Each row was made from one small tree. Brackets hold a mark, then the marks that hang from it, in alphabetical order. Every link used is in the known rows. Write each row's tree.
Known rows
{F {P {D J W} N}}: [-0.04, -4.54, -3.63,  0.41,  1.65,  2.83,  4.08,  1.56,  0.06,  4.45,
  2.38, -1.86, -0.31, -0.69,  1.49, -0.08, -2.63, -1.15,  1.32,  0.05,
  1.57,  1.35, -1.95,  1.42]
{B {J {D {W H}}} {P N}}: [-2.62, -1.93, -0.11, -2.93, -0.15, -2.99,  3.11, -0.29,  1.27, -4.74,
  0.51,  0.90,  3.63,  3.25, -2.30,  3.36,  0.58,  2.07,  1.84,  1.22,
 -2.73,  0.76, -0.51, -1.66]
{H W}: [-0.02,  0.30,  4.17, -1.81, -0.63, -3.16, -0.52,  2.43,  0.41, -0.02,
 -2.30, -0.97,  0.90, -1.13,  1.86, -2.68,  3.40, -0.16, -0.76,  2.08,
 -0.07,  2.25,  0.19, -0.28]
{D {P B} {W H N}}: [-0.13,  3.84, -0.99,  2.49, -0.57,  1.53, -1.45, -0.64, -2.72,  1.89,
 -0.41, -1.19, -2.42, -0.37, -3.09, -2.97,  0.55,  0.98,  0.43,  0.30,
  3.82, -2.93,  1.22, -0.76]
{D {W {B P} N}}: [-0.68, -2.13, -0.40, -0.04, -2.96,  0.51,  0.38, -0.12, -1.93,  1.45,
 -0.20,  0.10, -1.25,  0.56, -3.85, -0.66, -0.82,  0.81,  0.45, -1.40,
 -0.93, -0.50,  0.54, -1.78]
{H {P {B J} D} {W N}}: [ 0.55,  1.61,  2.19,  4.28,  0.55, -6.26, -2.88, -2.04, -2.81, -0.81,
 -0.96, -1.83, -1.13, -2.22,  1.94, -3.21,  3.11,  1.27,  0.66, -2.44,
  3.56,  1.17,  1.50, -2.24]
{J B D}: [ 2.39,  0.00,  0.19, -3.58,  1.56, -2.54,  0.17,  0.52,  2.54, -2.08,
 -4.45,  4.27, -0.44,  1.99,  2.26,  2.51,  0.51,  0.14, -0.35,  1.73,
 -6.25,  1.41, -1.32,  1.22]
{D {J B} {P N} {W H}}: [-1.04,  3.14, -2.44, -1.52, -0.35,  2.87, -2.29, -0.97,  0.95,  0.89,
  1.47, -2.31, -2.19, -1.38,  0.20,  2.48, -0.81,  0.28, -0.44, -1.60,
  2.01, -1.46, -0.65,  0.78]
{B P}: [-0.34, -1.13,  1.44,  0.25,  0.03, -1.64,  1.92,  0.46,  1.55, -0.75,
  1.77,  3.20,  1.15,  4.27, -2.47, -0.48,  0.12, -0.58, -0.47,  1.49,
 -2.10,  0.51,  0.18, -0.53]
{F {P D}}: [ 1.99, -2.35, -0.34,  1.74,  3.42,  1.38,  5.07,  2.32,  0.88,  2.67,
  0.39,  1.35,  0.21, -0.51, -0.26, -2.44, -1.61, -1.54,  0.81,  2.41,
 -1.26,  1.31, -2.03,  0.89]
{D {J B} {P N} W}: [-0.92,  2.18, -3.77, -2.09, -0.30,  2.90, -1.71, -0.59,  1.41,  2.09,
  1.77, -2.74, -1.37,  0.68,  1.63,  2.81, -1.79,  0.74, -1.85, -2.67,
  1.19, -0.92, -1.02,  1.29]
{H {P {B J} N} W}: [-1.42,  0.73,  1.97,  1.69,  0.24, -6.77, -4.46, -1.48, -2.77, -2.99,
 -0.21, -2.31,  0.32, -0.28,  4.83, -1.35,  4.25,  0.29, -0.50, -2.56,
  6.53,  2.84,  0.16, -0.32]
{D J {P N} W}: [-2.07,  1.29, -2.74, -0.88, -1.32,  4.66, -0.98, -0.23,  0.31,  3.12,
  2.72, -3.36, -0.30,  0.57,  0.66,  1.61, -1.77,  1.20, -1.62, -0.98,
  2.38, -1.66,  0.55,  1.00]
{J B {D P}}: [ 2.59,  3.33, -0.47, -2.11,  2.67, -0.74,  0.05,  0.42,  3.19, -1.30,
 -3.01,  3.78, -0.38,  1.70,  1.12,  3.01, -0.41,  0.54, -1.53,  2.33,
 -5.79,  0.40, -1.02,  0.60]
{F {P {N W}}}: [ 0.72, -2.17, -0.83,  0.30,  0.70,  2.45,  3.31,  3.52, -0.29,  1.02,
  2.06, -0.43,  2.99, -0.26,  1.07, -0.48,  0.21, -2.57, -0.15,  1.61,
  2.39,  1.67, -1.13,  1.84]
{F {P D N}}: [ 1.48, -4.89, -2.03,  2.57,  3.12,  0.74,  4.63,  1.83,  0.23,  3.06,
  1.66,  0.83,  0.65, -0.62,  1.42, -0.88, -1.42, -2.05,  1.17,  2.21,
  1.14,  2.25, -2.49,  1.38]
{N {W {B J P}}}: [ 0.40, -0.35,  2.00, -1.22, -1.55,  0.76,  0.79,  0.91,  0.91, -3.32,
  0.06,  0.18,  4.62, -0.21, -2.68,  0.88, -0.43, -1.11, -1.62,  0.30,
 -3.66, -0.49,  1.15, -1.88]
{B {P {D W}}}: [-0.15, -3.75, -0.01,  0.21,  0.01, -0.47,  3.70,  0.43,  0.70,  1.30,
  1.09,  2.06, -0.18,  2.43, -1.97, -0.33, -2.42, -0.12,  0.44,  0.79,
 -2.08, -0.20,  0.22, -2.11]
{D {J B} P {W N}}: [-0.01,  5.05, -2.57, -0.96, -1.26,  3.12, -1.38, -0.73,  0.89,  2.57,
  1.16, -1.94, -1.85,  0.09, -1.91,  0.65, -0.99,  2.06, -1.39, -2.89,
 -0.77, -2.28,  0.35,  0.61]
{N W}: [ 1.09, -0.03,  2.56, -1.30, -2.33,  1.98,  0.44,  2.93,  0.24, -0.57,
 -0.98,  0.54,  3.19, -0.42,  0.16, -0.91,  0.79, -1.51, -1.76,  1.98,
 -1.05, -1.12,  1.82,  0.26]
{J {B {P D}}}: [ 2.27, -1.66, -0.71, -0.19,  2.25, -3.45,  1.79, -0.47,  2.42, -0.59,
 -0.23,  4.22, -0.65,  2.48, -0.59,  1.06, -1.19, -1.38, -0.19, -0.37,
 -4.03,  0.88, -1.75, -0.59]
{D J P {W H N}}: [-1.53,  5.28, -0.07,  0.74, -2.36,  4.75, -1.26, -0.36, -0.28,  2.42,
  1.85, -2.68, -1.71, -1.82, -4.01, -0.85,  0.09,  1.97,  0.31, -0.07,
  1.16, -3.41,  2.20, -0.39]
{D J W}: [-1.69, -0.33, -0.20, -3.78, -2.58,  2.71, -0.44,  0.56,  0.45,  1.54,
 -0.27, -2.16, -0.58,  0.91,  0.31, -0.44, -0.76,  1.02, -0.38, -1.36,
 -0.68, -1.49,  0.46,  1.37]

Write each row's tree
[ 0.11, -0.03, -1.51, -1.81, -0.51, -0.15, -1.14, -0.75,  2.38, -0.35,
  2.55,  0.79,  1.28,  2.23,  1.09,  2.71, -0.23, -1.39, -1.08, -1.86,
 -1.75,  0.19,  0.06,  0.99]  {D {J {B {P {N W}}}}}
[-0.13,  2.23, -3.68,  2.24,  0.69,  3.28, -3.30, -1.18,  0.16,  2.66,
  3.51, -1.96,  1.43,  1.70,  2.57,  0.97, -0.92, -1.26, -2.25, -0.42,
  2.76, -1.93,  1.68,  1.52]  {D J {P B {N W}}}
[ 1.52, -2.58, -0.41,  1.88,  1.54,  2.47,  4.02,  1.48, -1.27,  2.96,
 -0.40, -0.19, -1.95, -3.53, -2.51, -2.31, -1.76, -1.12,  2.23,  1.46,
 -0.12,  0.57, -1.39, -0.57]  {F {P {D {W B H N}}}}
[-0.23,  0.30,  3.90, -2.54, -0.22, -3.92, -1.28,  0.78,  0.62, -2.50,
 -3.18, -2.35,  1.85, -2.69,  0.32, -1.48,  2.90,  0.23, -0.56,  0.76,
 -2.48,  2.53, -0.83, -1.23]  {H {W {B J}}}
[-1.41, -1.62,  0.41, -3.17, -1.45, -0.22,  1.57, -0.11, -0.04, -2.06,
 -1.21, -0.79,  1.14,  1.02, -3.18,  0.39, -1.12,  0.91, -0.46, -1.47,
 -2.75, -0.07, -0.85, -1.58]  {D {W {B J P}}}
[-0.49, -0.01, -1.01, -1.94, -0.31,  2.11,  1.17,  1.58,  0.21,  1.18,
 -1.31,  0.37,  0.31,  1.28,  1.42,  2.74, -1.23,  1.69, -0.76,  2.98,
 -1.54, -0.54,  0.41, -0.18]  {J {D {P N} W}}
[-0.19, -2.08, -0.17, -2.08, -1.77,  0.42,  1.02,  0.34, -0.75,  0.44,
 -2.28,  1.99, -0.84,  1.15, -2.02,  1.71, -0.97,  1.57,  0.96,  1.26,
 -4.21,  0.05,  1.20, -1.76]  {J {D {W {B P} N}}}
[ 1.09,  2.11,  2.28,  4.94, -0.97, -1.26, -2.65, -2.41, -1.45, -0.53,
  0.43,  2.25, -3.16, -3.57, -2.22, -1.05,  1.66,  0.31,  2.33, -0.79,
  1.19, -0.88,  1.78, -0.88]  {W {H {P {D {J B}}}} N}
[ 0.08,  4.12, -2.40,  1.91,  2.09,  2.00, -2.84, -2.08,  1.39,  2.34,
  1.95, -0.53, -0.65,  2.79,  0.35, -1.07, -0.86, -0.05, -1.93, -0.38,
  0.10, -1.95,  0.71,  1.71]  {D J {P B}}
[-1.36,  0.97,  3.59, -1.03, -2.90,  0.71, -0.91,  0.70, -2.37, -1.71,
 -1.48,  0.22, -2.34, -1.49, -0.99, -1.49,  0.87,  0.48,  0.49, -0.08,
  3.01, -1.10,  0.96, -0.39]  {D {W {H P}}}
[-1.09,  1.74, -0.62, -1.90, -2.33, -0.04, -1.06, -1.30,  0.36,  0.03,
  0.99,  0.01, -2.35,  0.34, -3.65,  0.58,  0.54,  0.82,  1.99, -2.93,
 -0.67, -1.44,  0.53, -0.37]  {D {J {B P}} {W H N}}
[-0.73,  2.76,  0.60, -3.70,  0.39,  0.17,  2.63,  0.89,  1.89, -3.10,
 -2.58, -0.66,  3.39,  1.57, -1.51,  1.56,  0.03,  3.19, -0.79,  1.50,
 -5.01, -0.81, -0.43, -0.33]  {B {J {D P W}}}
[ 2.08, -1.40, -1.99,  0.45,  3.78,  1.25,  3.69,  0.91,  2.34,  2.41,
  0.92,  0.56, -0.68, -0.56,  0.47, -1.02, -1.93, -1.70,  0.78,  0.03,
 -2.78,  1.34, -2.44,  1.68]  {F {P {D {J B}}}}
[ 0.07, -2.36,  1.54,  0.54, -2.21,  0.95, -0.68,  1.98, -0.86, -0.71,
  0.39,  0.45,  2.71, -1.66,  1.37,  0.59,  1.72, -2.01,  0.30,  2.74,
  2.72, -0.14,  1.22,  0.46]  {P {N {W H}}}
[-0.21, -4.54, -1.50,  2.00, -0.28,  0.68,  1.62, -0.12,  1.34,  1.64,
  4.44,  0.96,  2.27,  1.60,  0.27,  2.10, -2.34, -1.66,  0.08,  0.56,
 -0.86, -0.33,  1.57, -1.53]  {B {P {D J} {N W}}}
[ 0.93,  0.66, -1.71,  0.03,  3.88, -1.32,  2.67,  0.52,  0.10, -1.07,
 -0.35, -0.09,  2.13,  2.59, -0.38, -2.92,  0.78, -1.00,  0.50, -0.20,
  0.03,  1.47, -2.89,  2.40]  {F {P {B J}}}
[ 1.05,  5.26, -1.19, -0.32,  1.70,  2.03, -1.83, -1.02,  3.47,  0.88,
  1.35,  0.39, -0.40,  1.27, -0.12,  1.34, -0.76,  0.15, -2.36, -0.89,
 -2.71, -1.04, -0.60,  1.62]  {D {J B} P}
[ 0.98, -0.09,  2.67,  3.63, -1.92, -0.10, -2.28, -1.40, -1.63, -0.30,
 -1.80,  1.89, -1.48, -4.33, -4.60, -1.75,  1.94, -0.59,  2.20,  1.86,
 -0.70, -0.28,  0.94, -0.93]  {W B H N}
[ 0.52, -0.02,  0.53,  0.65, -0.60,  0.48, -1.39, -1.50, -0.58,  0.45,
  0.07,  0.49, -3.39, -1.24,  1.79,  0.36, -2.00,  0.44, -0.78, -3.14,
  0.55, -0.83,  0.62, -0.27]  {H {P {D {J B} W}}}
[ 0.66, -2.28, -1.28, -1.01,  1.53,  1.85,  3.25,  2.37,  0.37, -0.99,
  0.48, -0.60,  4.17, -0.92,  0.62,  1.62, -0.20, -1.49,  0.20,  1.73,
 -1.04,  2.29, -1.45,  0.97]  {F {P {N {W {B {J D}}}}}}
[-1.48,  1.24, -0.03, -2.23, -2.23,  0.57, -3.58, -1.56, -0.69, -1.50,
  0.15, -0.95, -3.40, -1.59,  1.21,  1.76,  0.39,  0.13,  0.70, -3.57,
  2.78, -0.76, -0.10,  0.93]  {D {J B} {W {H {P N}}}}
[-2.02,  0.08,  1.13, -0.48, -1.64, -1.54, -1.74, -0.98, -2.90, -3.07,
 -1.16, -1.10, -1.06, -0.40,  0.13, -1.04,  1.48,  0.71,  1.05, -1.76,
  4.77, -0.74, -0.02, -0.14]  {D {W {H {P {B J} N}}}}
[ 2.35, -2.65, -2.58,  2.54,  4.69, -0.03,  3.39,  0.64, -0.40,  2.96,
  0.06,  1.13, -1.00,  0.90,  1.21, -3.20, -1.67, -2.32,  1.13,  1.09,
  0.30,  1.06, -2.24,  1.31]  {F {P B D}}
[-0.33,  0.20,  1.92,  4.06, -0.13, -2.26, -4.00, -2.09, -2.86, -2.24,
  0.21,  2.28, -2.08, -0.50,  1.26, -1.32,  2.41, -1.33,  1.12,  0.30,
  5.92,  0.04,  0.78,  0.58]  {W {H {P B N}}}
[-0.96,  0.17,  0.99, -5.10, -0.41, -1.42,  2.64,  1.02,  1.54, -3.69,
 -3.74, -0.24,  3.45,  1.66, -0.67,  0.95,  0.74,  2.80,  0.17,  1.40,
 -5.10, -0.08, -0.68,  0.39]  {B {J {D W}}}
[ 0.51,  1.29, -0.18,  1.92, -0.36,  2.70, -0.04,  1.69,  0.42,  0.96,
  1.87, -0.18,  2.85,  0.28,  0.46,  0.74, -0.15, -0.91, -2.45,  2.46,
  1.80, -0.87,  1.08,  0.29]  {D {P {N W}}}
[-0.65, -1.54,  0.16,  3.83,  0.90, -4.58, -4.87, -2.26, -2.34,  1.74,
  1.18, -2.05, -2.91, -2.13,  6.42, -0.88,  1.26, -0.65,  0.06, -2.37,
  6.18,  1.97,  1.38, -0.85]  {H {P B {D J} N} W}
[-0.14, -0.30, -1.23, -2.95,  1.36, -3.26, -0.09, -1.03, -0.41, -2.33,
 -3.78,  0.03,  1.82,  3.58,  1.20, -0.53,  0.73,  1.25,  0.44, -0.33,
 -1.92, -0.44, -0.67,  1.02]  {P {B {J {D W}}}}
[-0.17, -0.92,  1.20,  4.24,  1.27, -3.27, -2.23, -2.93, -2.09, -2.75,
 -0.06,  1.46, -0.85, -1.80,  0.97, -1.05,  1.30, -0.78,  1.88, -0.14,
  4.14, -0.07,  0.17, -0.52]  {W {H {P {B J} D N}}}
[ 0.22, -0.90,  1.74,  3.15, -1.67,  0.17, -0.11, -0.54, -2.51,  1.10,
 -0.24,  0.76, -2.57, -1.51, -0.02, -1.39, -0.84,  0.96, -0.08, -1.44,
  2.18, -0.78,  1.59, -1.15]  {H {P {D {W N}}}}
[-1.44,  1.84,  2.97, -3.38, -0.92, -1.78,  1.16,  0.08,  0.36, -5.47,
 -3.27,  0.27,  1.91, -0.01, -1.23,  1.14,  1.44,  2.78,  0.95,  0.96,
 -2.93, -0.29,  0.23, -0.71]  {B {J {D {W {H P}}}}}
[-0.43, -2.34,  2.04,  3.55, -0.33, -1.99, -4.41, -1.78, -1.78,  1.33,
  1.01, -2.26, -2.70, -5.24,  4.52,  0.67,  0.26, -0.68, -0.44, -1.73,
  3.14,  2.56,  1.20, -2.31]  {H {P {D J} N} {W B}}
